Every row comes from one small tree of marks. The marks that hang from a mark follow it in brackets, in the order of their numbers. Every link used is in the known rows. Which tree was each row made from?
Known rows
K212(K826(K93(K616) K805) K838): [  7  21  26   5  24  -7  -7  -3  -3  29  15   9   2  12 -57   6  18 -15
  10 -13 -11  -1  -6 -61  37 -30  -9 -11 -18   9   8   8   7 -22 -36]
K212(K826 K838): [-11  -1  18  -4  65  -4  10   3  -9  -6  -4  21  22  35 -16   7  -6   3
   8  -4   3  17  13 -16  43  17   4 -10  -2   5   4  17   8  -2 -20]
K808(K391(K738(K3(K805) K616))): [-20 -14  19  -3  23  16 -28   2  -2  -8 -14 -29   0  -1   7 -31  22  21
   8 -15  -9  13   5   6  -5 -33  -4  -7   8 -35 -16  12 -52  -5  -9]
K212(K826(K93 K805) K838): [ 12  11  17  -4  25  14  20  -5  10  32  -5  16  -4   4 -51  -5   6  -1
   6  -4  -7  20  -8 -53  50 -24 -14  -4  -8   4   4   2   8 -11 -17]
K391(K738(K3(K805(K826))) K808): [-19 -19 -10  27 -18  -2 -30   8 -24 -49 -35 -42 -11   2   3  28   3  15
 -32  10  30   0  24  27 -22  -1  32  -5  27 -25 -28  -5 -38  -1  -6]
K323(K3(K805(K826(K93)))): [ 33 -36 -22 -25 -26 -17  14 -13  -2  -4  -2  -1 -13 -17 -34  21  -6 -59
  -6  10  23 -13 -10   6  -5  15  10  -9  14   9  -6 -25   3  11  26]
K3(K323 K805(K826(K93))): [ 19 -41 -17 -34 -63 -11  10  -4  10  13  -6   2 -41 -16  -6  19   0 -19
  -2  19  18  -6  -8   4   9  10   5  29  -8  13 -10 -22  19   4  13]
K738(K3 K391(K808) K616): [-49  -6  30  24  31  43  -9   3  11 -50  -5 -52  10  12  14 -28 -35  38
  10  12  -3  12  15 -11 -20 -35  13 -20  28 -12  -8   3   1  -1 -13]
K826(K93(K616) K805): [ 11  21   4   3  14  -3 -11  -7   3  37  22  15  -9 -12 -41   2  21 -32
  28  -8 -17 -25 -15 -38   1 -19 -18  -9 -14  11   6  -9   3  -3 -21]
K805(K3(K323) K826(K93 K212)): [ 20  -3 -24 -17 -86 -12  13  -1  21  14   3  18 -22 -15  48   9 -16  11
 -23  19  12  -2 -19  38 -28   8   0  21 -16  16  -3 -11  10 -10  25]
K808(K391(K738(K3))): [-25  -5  21   3  30   2 -22   1  -4 -24 -16 -26   8   3  12  -3  19  27
  11 -22  -9  13  10  17 -15   4  -3  -8   1 -22 -14   5 -51   3 -21]
K838(K212(K826(K805(K3)))): [  8 -17  -6 -10   8 -10  19  24 -11  15  11  13  31   7 -10 -12 -28   1
 -20   2 -28  -7   9 -40  -9   0 -10  -7  -1  19  18   4  -1 -16  15]
K805(K3(K323) K826): [  1 -31 -18 -15 -57 -23   2   1  -1   0  12  10  17   9  34  13 -19  24
 -31   8  21   2  10  37 -27  25  14  15 -11  12  11  -9  13  -2  20]
K323(K3(K805(K826(K93 K212)))): [ 40  17 -20 -15 -28   3  18 -15   5  -4  -5  -2 -24 -26 -10  26   3 -60
 -13  13  14 -26 -25  32  -1   8   4  -6  12   1  -7 -19   3  10  24]
K838(K212(K826)): [ -4 -22   0 -12  52 -28  12  19 -12  -5  -2  22   4  22   9 -18 -38  -5
   9   5 -24  -7  18 -35  15  19  -5   0   9  20   5   6   5  -1 -14]
K808(K391(K738(K3 K616))): [-31   0  20  12  39   2 -23  -2  -2  -7 -20 -12   4   5  27 -44   5  50
  10 -22  -5  21  13   0 -16 -35  -8 -15   2 -24 -14  18 -54  -8 -13]
K805(K3(K323) K826(K93(K149))): [  8 -32 -15 -13 -83   5  11   4   6  11  18   1   7  -1  25  15  -7   5
   9 -18  11  16   8  -9 -34  18  12  35  -8  15   4   7  14   9  32]
K798(K805): [ -8   0 -14  13  57  -6  -5   2  -5   5  -1  13  11  19   9 -34  12  21
  24  -7 -14   2   4  36  11  50 -10  -6  -4  -7  -4  -5  12  20   2]
K3(K323 K805(K826(K93 K212))): [ 29  11 -19 -22 -69  -3   9  -8  16   6  -6   5 -50 -21  22  22   4 -17
 -13  18  15 -14 -22  34  14   1   0  33 -11   4 -13 -19  18   1  10]
K805(K826(K93 K212)): [  9  32 -14  -3  -2  -2  18 -17  14  23 -16  23 -35 -12  21  11 -18 -19
 -12  10  10   2 -14  18  -6   3 -15  -7  -1  10 -11 -14   3   7  -6]
K838(K212): [-10 -25   0  -8  43 -16   6   8 -16  -2   2  22   4  -6  17 -10  -7 -19
  19  11 -20 -10  11 -25  -4  32  -5  -4  -2  14  13  -1  -3  20 -10]
K212(K826(K805) K838): [  0  33  19   4  53  11  15  -4  -4  10  -4  14  25  22 -38   1   5   7
  -7  -7  -4  11   4 -30  46 -18  -1  -8 -11 -10   8   7  10 -12 -16]
K738(K3 K391(K808)): [-43  -4  29  28  24  47  -4   6   2 -60  -2 -64   8  13   3  12 -19  23
  11  10  -3   4  15   3 -17   0  14 -12  26  -7 -16  -9   5  11 -21]
K3(K323 K805(K826(K212(K838)))): [ 11  31   6 -10 -37   0  -4 -11  -5 -10  -7  -4 -17 -14  28  39  36  -4
 -33  16  24  -7  -8  45  31  15  14  24 -16 -14   0  -3  18   0  -9]
K212(K826(K805(K3(K323))) K838): [  9  -1  11 -10 -30   5   7  12   4   2  19   9  38  13 -14  -2   8  38
 -21   2  -3  11   5  -4  24 -11  11  19 -25   0  15  13  17 -25  10]
K212(K826(K93(K149) K805) K838): [ 10  31  28  11  30  37  16  -2   2  27   1   0  15  12 -48   5  19 -10
  28 -39 -11  29   0 -72  48 -24  -6  12  -7  -7   2  26   9   3  -8]
K323(K3): [ 11  -1  -8  -4  46 -10   9  -3  -7 -29  10  16  31   7 -10  -5  -3 -32
  21  -2   0 -14   2  20   1  21  22 -15   7   0   1  -5   8  17  13]
K798(K805(K826(K93(K616)))): [ -4  -6 -13   8   2 -44 -20 -10  -6  20   9   6 -17   9  -1  -8   6  10
   5 -12   8  -8   2   8 -14  39 -15  -8 -10  17  -7 -12   7  -6 -18]
K391(K738(K3(K323) K616)): [-17 -11   3  11  -2 -22 -33   7   2 -37 -15   0   3  -9  38 -56  -2  72
   8  10   6   6  12  14  -9 -27  17   9   0 -19   4  13 -20 -17   3]
K212(K826(K805)): [  9  36   0   4  52  10  20   2   4  10  -4  20  20  30 -32 -14 -22   4
  -4  -7 -12  -6   4 -15  30 -22  -3  -8   1  -2   2  -9   6  -4  -5]
K738(K3 K391 K616): [-44  -5  40   9  33  28  -5  -3  19 -39   1 -38   6  -1  -2 -36 -33  31
   6   6  -3  12   4 -10 -18 -27 -11 -22  28  -8  15   0   5  -3 -11]
K826(K93(K149) K805): [ 13  31   1  14  16  47  14  -6   6  37   2  -2   1  -7 -32  -1  22 -30
  47 -34 -18   5  -8 -48   6 -20 -10  15  -7  -7   0   4   9  30   4]
K323(K3(K805(K826))): [ 18 -11 -18 -16   1 -10  10  -9 -15 -20  -1  -4  13   1 -23  29  -5 -48
 -22   1  30 -22  -1  27  -3  18  23 -11  19  -4   0 -22   7  14  21]
K738(K3): [-30   1  14  10  37   2   1   4  -1 -23  -5  -1   8   1  -2   1   2   3
  10  -1  -3  10  11  20  -9  19  -6 -11   8  -3   4   0  -9  13 -15]

Which tree is each row?
[  3  83  21  22  37  40   5 -11   1  12  -6  11  10 -18  -3  14  44 -10
  -4  -2 -12  -4 -21  11  29 -18  -7 -10 -22 -28   3   4   7   7 -20] => K826(K212(K838) K805)
[  8 -17 -17  -8 -18  19  13   5  13  39  12  11   7 -15 -30  -4  10 -20
   9   2 -18   6 -17 -16 -17 -10 -18  -2  -9  11   7 -11  -2   6  21] => K826(K93 K805(K3))
[ 12 -16 -13 -23 -40 -10   2  -3  -3  -8  -2   4 -10   1   8  20   2  -4
 -20  13  23 -11   0  28  10  19  16  26  -2  -1  -1 -21  21  10   5] => K3(K323 K805(K826))
[ -2 -30 -28  -7 -53 -32   1   5   0  -7  11   6  15  13  40 -22  -1  63
 -32   5  14   5  12  57 -25  60   4  20 -15   8   0 -14  19  -3  33] => K798(K805(K3(K323) K826))
[  8  -7   3  -8  34 -26  -4   8   2   6  18  24  -1  36 -25   0 -27 -25
  33 -11 -12 -12   2 -28  18   3  -6  -9   2  27   3   6   4 -15 -24] => K212(K826(K93(K616)))
[ -2  28 -24  18  -9 -16   5  -2   2  12   3   8  15  12  49  -6  -6  37
 -38   3   4   3  -2  78 -29  45 -12 -12  -5  -9  -4  -3   3   1  20] => K798(K805(K3 K826(K212)))
[-32  -9   0  39  34   0 -30  10 -11 -38 -30 -20   5  10  28 -45  -7  52
   7   5   3  11  29   6 -18 -30  26 -19  16 -21 -17  19 -41  -5  -7] => K391(K738(K3 K616) K808)
[ 19 -13  -9 -11 -67 -11 -13   8   8  28  38  11   8 -16 -15   0  20  -7
  15  -2 -18 -25 -17 -17 -20 -13  -3  17 -31  20  16  -6  14 -17  10] => K826(K93(K616) K805(K3(K323)))
[ 24  34 -16 -12 -43   3   6  -4   2 -11  -4   4 -20  -3  35  26   4  -8
 -25  14  19 -22 -15  58   9   8   9  25  -3 -11  -5 -14  17   8   4] => K3(K323 K805(K826(K212)))
[ -2  29   0  13   9 -14   2 -20   5  22 -15  11 -34 -16  23  -5  27  25
 -14   5   9  20 -12  31  19  41 -21  -1 -18  -7 -14  -3   8  -1 -11] => K798(K805(K826(K93 K212(K838))))
[-12  28   6   6  -6  -1  -2 -11  -4   3   3  14  23  -3  34  42   8  -1
 -43   4  20  14  -2  37 -15  25   1 -18  -7  -4   8  10   1  -2   0] => K805(K3 K826(K212(K838)))
[ -2  -4  -6  -9  -4 -38 -12 -15  -7  22   6  14 -19   4 -13  22 -15 -26
   2  -6  17 -14   4 -20 -23   9  -8 -16  -3  25   0 -14   0  -4 -22] => K805(K826(K93(K616)))
[  7 -24   4  -7  32   2  19  19 -13  11   4   9  -6  13   3 -15 -29 -27
  44 -25 -30  10  13 -78  10  12  -7  15  11  23   3  24   1   9   2] => K838(K212(K826(K93(K149))))
[ -9  -2 -19  33  58   4 -26   3 -15 -16 -23   0  16  20  30 -47 -14  34
  22   5   1   4  22  -5   1 -32  33 -14  11 -24 -12  16 -22   7   1] => K391(K738(K616) K808)
[-23 -20  -5  31  17  12 -31  10 -18 -42 -25 -31   3   3  11 -28  11  29
   6  10   2   7  22  14  -3 -34  26  -8  26 -31 -14  17 -37  -3   0] => K391(K738(K3(K805) K616) K808)
[-23 -19   6  -8 -47  -9  -1  -3   3 -17 -11 -11 -17  -6  19 -17  -8  34
 -39  15  23  -1  10  24  -7 -24   8  13   6  -6   0  -3   6 -11   5] => K738(K3(K323 K805(K826)) K616)
[  9 -55 -26 -30 -81 -27   9   2  12  19  11  13  -6  -9  21   4 -19  14
 -16  11  20   9   0  10 -31  22   4  15 -13  31   4 -15  12  -8  30] => K805(K3(K323) K826(K93))
[ 21  56  -5  17 -24  58  19   0  13  35  17  -1  12 -15   2   9  24 -31
  26 -27 -33   5 -26  -6 -20 -19 -18  13 -10 -14   7  18   2  18  23] => K826(K93(K149) K212 K805(K3))
[  5 -21   5 -10  -3   6  18   7  11  38  12  10  17   7 -48   0   2   0
  -3  -2 -12  26  -4 -41  20 -16 -13   0 -12  12  13   7  -4 -20  12] => K212(K826(K93 K805(K3)) K838)
[  0   3   1  -7 -33  -4  10 -10   6  25   2  12 -11 -22  20  29  10 -10
 -26   9  19  20 -14  14 -18  17 -13  -7 -10  14   4   5  -3  -4   3] => K805(K3 K826(K93 K212(K838)))
[  7  43 -13  -1   0   8   6  -8  -2   3 -11   6 -16   1  16  37   1 -35
 -25   9  16 -12 -10  47   8   5  -2  -5  10 -13  -8 -13   6  16  -5] => K3(K805(K826(K212)))
[  7 -18  -8 -15 -20 -26 -15  -7  -6  28  10   0 -26  -6 -30  38   5 -56
   4   2  12 -23  -5 -13  -7   9  -7  -7   7  16  -3 -19   1   2 -19] => K3(K805(K826(K93(K616))))
[ -5  15  34   8  44   3 -11   4 -15   6  24   0  14  32 -29  25  16 -25
  51 -46 -10  11  11 -63  30   7   3   2  -4   7   7  42   6  -7 -35] => K212(K826(K93(K149 K616)) K838)
[ 24  36   6  -2   0  -1   4 -18 -13 -31  -5  -6  10 -18  -5  46  30 -44
 -34   8  24 -14 -16  41  13  19  18 -14   6 -17  -6   1   9   4   9] => K323(K3(K805(K826(K212(K838)))))
[  5  27  11   2  34  12   7 -10  12  23  -4  17 -21 -18   8  11  31 -25
  27  10 -11  11 -20   0  29   6 -17   0 -13  -1  -1  10   2  11 -20] => K826(K93 K212(K838))
[ 29  38 -15   0  -2   2  11 -11  -7 -30  -5  -1   3  -6   5  31   3 -47
 -30  10  18 -29 -16  56   0   9  17 -17  15 -16  -2 -14   8   8  20] => K323(K3(K805(K826(K212))))
[-38 -14  33  -2 -12  22  -5 -11   9 -40  -9 -50  -6 -13 -12  -1 -30  15
 -35  13  24   7   5  -6 -23 -31  -9 -17  36  -6   6 -14   6  -7 -10] => K738(K3(K805(K826)) K391 K616)
[-40 -20  30  20  12  59  -9   7   9 -57  -4 -72   2   9  -3 -16 -13  11
   8  18  -4   5   6   0  -5 -30  13  -7  34 -16 -10   0   4   0 -11] => K738(K3(K805) K391(K808) K616)
[ 15 -17   0 -16  20 -10  24  10   1  32  -7  15 -19  -9 -27 -26 -28  -9
   6   4 -30  -6  -3 -74  20 -21 -21   3  -2  23   3  -4   4  -9  -1] => K838(K212(K826(K93 K805)))
[-10 -12   3  11 -17 -24 -30  10  -2 -51  -9 -11  -1 -11  22 -13   8  51
   7   5   2   1  14  28  -8   7  18  15  -3 -14   1   3 -19  -3  -4] => K391(K738(K3(K323)))
[ 21  -4  -8  -2 -66  37  12   8  14  28  26 -10  15 -12  -5  -6  25   0
  33 -23 -26   5 -12 -23 -17 -13   3  40 -23   3   9  11  16  14  38] => K826(K93(K149) K805(K3(K323)))
[ 20  19 -16 -14 -24   9  15 -12  12  22 -11   5 -44 -17   1  31   1 -47
 -11  14  11 -12 -22  29   5   4 -14   3   7   1 -11 -21   3  11   2] => K3(K805(K826(K93 K212)))
[-17 -16   7  13  28  -5 -32   6  -4 -23 -19 -12   4 -11  -5 -28  12  20
   8   5   0   9  12   8  -1 -27   3 -11  25 -26   6  14 -35  -4  -1] => K391(K738(K3(K805) K616))
[ -1 -28 -19  10 -33   6   6   0   0  29  13  -6  12  11  14  -9   5  14
  11 -30   3  26  11   5 -35  53  -9  10  -2   0 -10   7   3  16  33] => K798(K805(K3 K826(K93(K149))))
[ 15  -1 -13  -7 -47  15   5   9   6   1  22   9  31  -4   0  -8  10  18
  -5   0 -14  -6  -5  20  -9  -3   5  19 -24   1  15  -8  18   1  25] => K826(K805(K3(K323)))
[-31  -3  10  23  42 -15 -30   5  -5 -26 -22   2   8  -9  16 -50  -5  46
   8   5   2  12  17   2 -15 -26   2 -18  16 -19   8  17 -32  -6  -6] => K391(K738(K3 K616))
[  2 -27   5 -14  30 -54  -5  16 -10  13  22  20 -13  12  -8  -8 -31 -27
  27  -1 -31 -23   7 -65   4  10 -11  -6   0  41   7  10  -4 -16 -28] => K838(K212(K826(K93(K616))))
[ 13   1   7  -9  15 -33  -3  13  -7  25  16  14  -8   0 -33 -13 -18 -26
  10  -1 -37 -29  -4 -83   6 -25 -19  -7  -5  32  13   1  -2 -24 -25] => K838(K212(K826(K93(K616) K805)))
